Each row was made from one small tree. The marks that hang from a mark follow it in brackets, in alphabetical order. Every link used is in the known rows. Write each row's tree.
Known rows
fafu{naduf{bizoza gagon{ziso}}}: [-0.64  0.38 -0.18  1.34  0.43  0.59  2.13  2.48  1.31  7.65 -1.50 -0.79
 -1.88  0.86  0.61  3.60  0.66  0.90  3.51]
bizoza{naduf{fafu}}: [-0.38  0.72  1.61  1.05 -0.07  1.04  2.26  1.10  0.62  1.63 -0.40 -0.86
 -2.40 -0.33  2.14  3.14  1.25 -0.69  1.39]
kito{fivut{fafu{bizoza naduf} noru}}: [ 1.01  0.72  0.27 -3.12 -0.30 -2.71  0.96 -5.89  2.16  2.92  0.09  0.20
 -1.30 -0.81 -1.64 -3.80  1.41  0.41 -0.65]
noru{bizoza}: [-0.83 -0.37 -1.55 -0.36 -0.99 -0.51  0.09 -0.07  0.71  0.89  1.20  1.22
 -0.56  0.04  1.35  0.26  0.65  0.97 -0.13]
noru{bizoza{naduf{gagon{ziso}}} fivut{fafu kito}}: [-2.14  1.05 -0.96 -1.90 -1.50 -1.14  5.96 -1.37  3.27  4.39  1.04  0.50
 -2.32 -1.27  1.68  3.60  2.93  0.31  1.37]
bizoza{naduf}: [-0.05  0.13  0.65  0.02 -0.19  0.88  2.22 -0.14  0.46  0.91  0.00  0.15
 -1.15 -0.57  0.89  1.49  1.24 -0.47 -0.18]
kito{fivut{fafu}}: [-0.84  0.45 -0.41 -1.80 -0.03 -0.76  1.25 -3.19  0.10 -0.50  0.39 -0.38
 -0.75 -1.44 -0.71 -3.58  1.98 -1.03  0.17]
naduf{bizoza}: [-0.36  0.15  0.41  0.37 -0.23  1.11  0.73  1.29  0.55  1.17 -0.13 -0.67
 -1.51 -0.39  1.63 -0.62  0.13 -0.09  0.17]
fafu{bizoza{naduf{gagon}}}: [ 0.00  1.36  2.58  0.21 -0.69  0.24  2.28  0.53  0.63  3.89 -0.59 -0.05
 -1.12  0.33  0.65  4.32  0.95  0.36  1.73]
kito{fivut{fafu{naduf{bizoza}} noru}}: [ 0.11  0.68 -0.08 -2.08  0.26 -0.93  1.70 -5.72  2.02  2.84 -0.27 -0.87
 -3.02 -2.11  0.31 -3.63  2.01 -0.27 -0.29]
naduf{gagon}: [-0.62  0.98  1.12  0.69  0.21  0.03  0.04 -0.39 -0.44  1.70 -0.73 -0.56
 -0.19  0.01  0.23  3.52  0.10  0.27  2.03]
fafu{bizoza naduf}: [ 1.02  0.02  0.98 -0.74 -0.66 -0.79  0.30  0.80  1.28  4.25  0.01  0.31
  0.24  1.29 -0.87 -0.56 -0.31  1.28  0.10]
kito{fivut{fafu{naduf}}}: [-0.37  0.28 -0.30 -1.93  0.02 -0.98  1.67 -3.50  0.75  2.58  0.23 -0.36
 -0.77 -1.06 -1.25 -3.34  2.00 -0.29  0.54]
fivut{fafu{bizoza naduf{gagon}} kito noru}: [ 1.57  2.43  3.43 -3.51  0.28 -4.62  2.25 -5.44  4.09  3.52 -0.92 -0.37
 -1.13 -0.69 -1.51  2.51 -0.96  0.88  0.21]
fivut{fafu{naduf{bizoza gagon{ziso}}} kito noru}: [ 0.60  1.83  1.26 -2.13  1.19 -3.21  4.03 -3.26  4.52  5.12 -1.72 -0.80
 -2.91 -1.03 -0.18  3.04 -0.09  0.14  1.52]
noru{bizoza fivut{fafu{naduf{gagon{ziso}}} kito}}: [-1.71  0.78 -1.56 -2.15 -1.24 -2.21  4.06 -1.53  3.45  6.43  0.95  0.34
 -1.10 -0.35  0.28  2.23  1.74  1.42  1.99]
fivut{fafu{bizoza{naduf}} kito noru}: [ 1.69  1.73  2.98 -3.91 -0.25 -3.52  4.15 -4.86  4.43 -0.20 -0.12  0.45
 -2.02 -1.58 -0.26  0.27  0.16 -0.63 -2.46]
fivut{kito}: [ 0.44  0.16  1.28 -1.38  0.13 -1.34  1.01  0.59  1.88 -0.68 -0.25 -0.30
  0.12 -0.67 -0.25  0.06 -0.32 -0.13 -0.70]

Which tree is each row?
[-1.49  1.11 -0.04  0.52 -0.63 -0.14  1.54 -3.01  1.02  3.66 -0.15 -0.28
 -4.15 -1.66  3.48  4.55  3.97  0.30  3.01] => kito{fivut{noru{bizoza{naduf{fafu gagon}}}}}
[ 1.22  1.35  1.36 -3.51  0.68 -3.82  1.90 -5.76  3.23 -2.46 -0.27 -0.08
 -1.12 -1.97 -0.78 -0.45 -0.66 -0.75 -2.02] => fivut{fafu kito noru}
[-1.98  1.77  0.78 -2.30 -1.94 -0.87  4.95 -3.19  2.69  2.62  1.51 -0.03
 -2.11 -2.13  2.29  3.17  2.64  0.31  0.53] => noru{bizoza{naduf{gagon}} fivut{fafu kito}}
[-1.18  1.26  0.58 -1.38 -0.45 -0.63  4.58 -0.24  3.28  6.73 -0.41 -1.65
 -2.13 -0.80  0.54  1.45  1.27  0.42  2.31] => noru{fivut{fafu{naduf{bizoza gagon{ziso}}} kito}}
[-0.94  0.10 -1.14 -0.19 -0.85 -0.16  1.43 -2.61  1.54  1.97  0.49  0.28
 -3.81 -1.67  3.29  0.90  3.77  0.13  0.90] => kito{fivut{noru{bizoza{naduf{fafu}}}}}
[-0.64  0.55 -0.03  1.27  0.38  0.50  3.35  1.44  0.57  4.36 -1.18  0.11
 -1.44  0.36  0.48  5.57  1.64 -0.22  2.85] => bizoza{naduf{gagon{ziso}}}
[-1.45  0.62 -0.19 -3.01 -2.13 -0.83  4.95 -2.89  3.20  0.99  2.15  0.52
 -1.96 -2.22  2.11 -0.43  2.54  0.03 -1.60] => noru{bizoza{naduf} fivut{fafu kito}}
[ 0.28  0.47  0.23  0.44 -0.06 -1.09  1.49  2.23  1.48  7.68 -1.14  0.25
 -0.09  2.18 -1.45  3.37  0.04  1.50  3.16] => fafu{bizoza naduf{gagon{ziso}}}
[-0.47  1.12  0.96  1.39 -0.03 -0.78  1.00  3.90  1.01  5.29 -1.34 -0.78
 -1.32  2.07  0.38  4.96  0.03  0.57  4.36] => naduf{fafu{bizoza} gagon{ziso}}
[-0.61 -0.64 -2.65 -1.20 -0.72 -1.20 -0.68 -3.75  0.85  0.36  0.87  1.19
 -1.47 -1.35  1.07 -2.18  2.63  0.75 -0.43] => kito{fivut{noru{bizoza}}}
[ 1.73  1.53  2.28 -4.17 -0.05 -4.39  1.85 -4.70  3.97 -1.18 -0.07  0.28
 -0.95 -1.09 -1.20 -1.20 -1.09 -0.17 -2.24] => fivut{fafu{bizoza} kito noru}
[-1.27 -0.28 -0.69 -1.48 -2.26  0.46  3.37  0.15  2.48  1.87  1.88  0.54
 -1.54 -1.42  2.66  0.41  2.70  0.70 -1.21] => noru{bizoza{naduf} fivut{kito}}
[-0.90  1.66  2.52  1.69  0.20  1.02  2.18  0.79  0.16  3.31 -1.10 -1.44
 -2.58 -0.32  2.34  6.74  1.41 -0.45  3.44] => bizoza{naduf{fafu gagon}}
[-0.79  1.79  1.81 -2.22 -0.56 -1.40  2.90 -3.29  2.17  3.89  0.19 -1.48
 -0.54 -1.28 -0.47  1.49  0.75  0.43  1.15] => noru{fivut{fafu{naduf{gagon}} kito}}
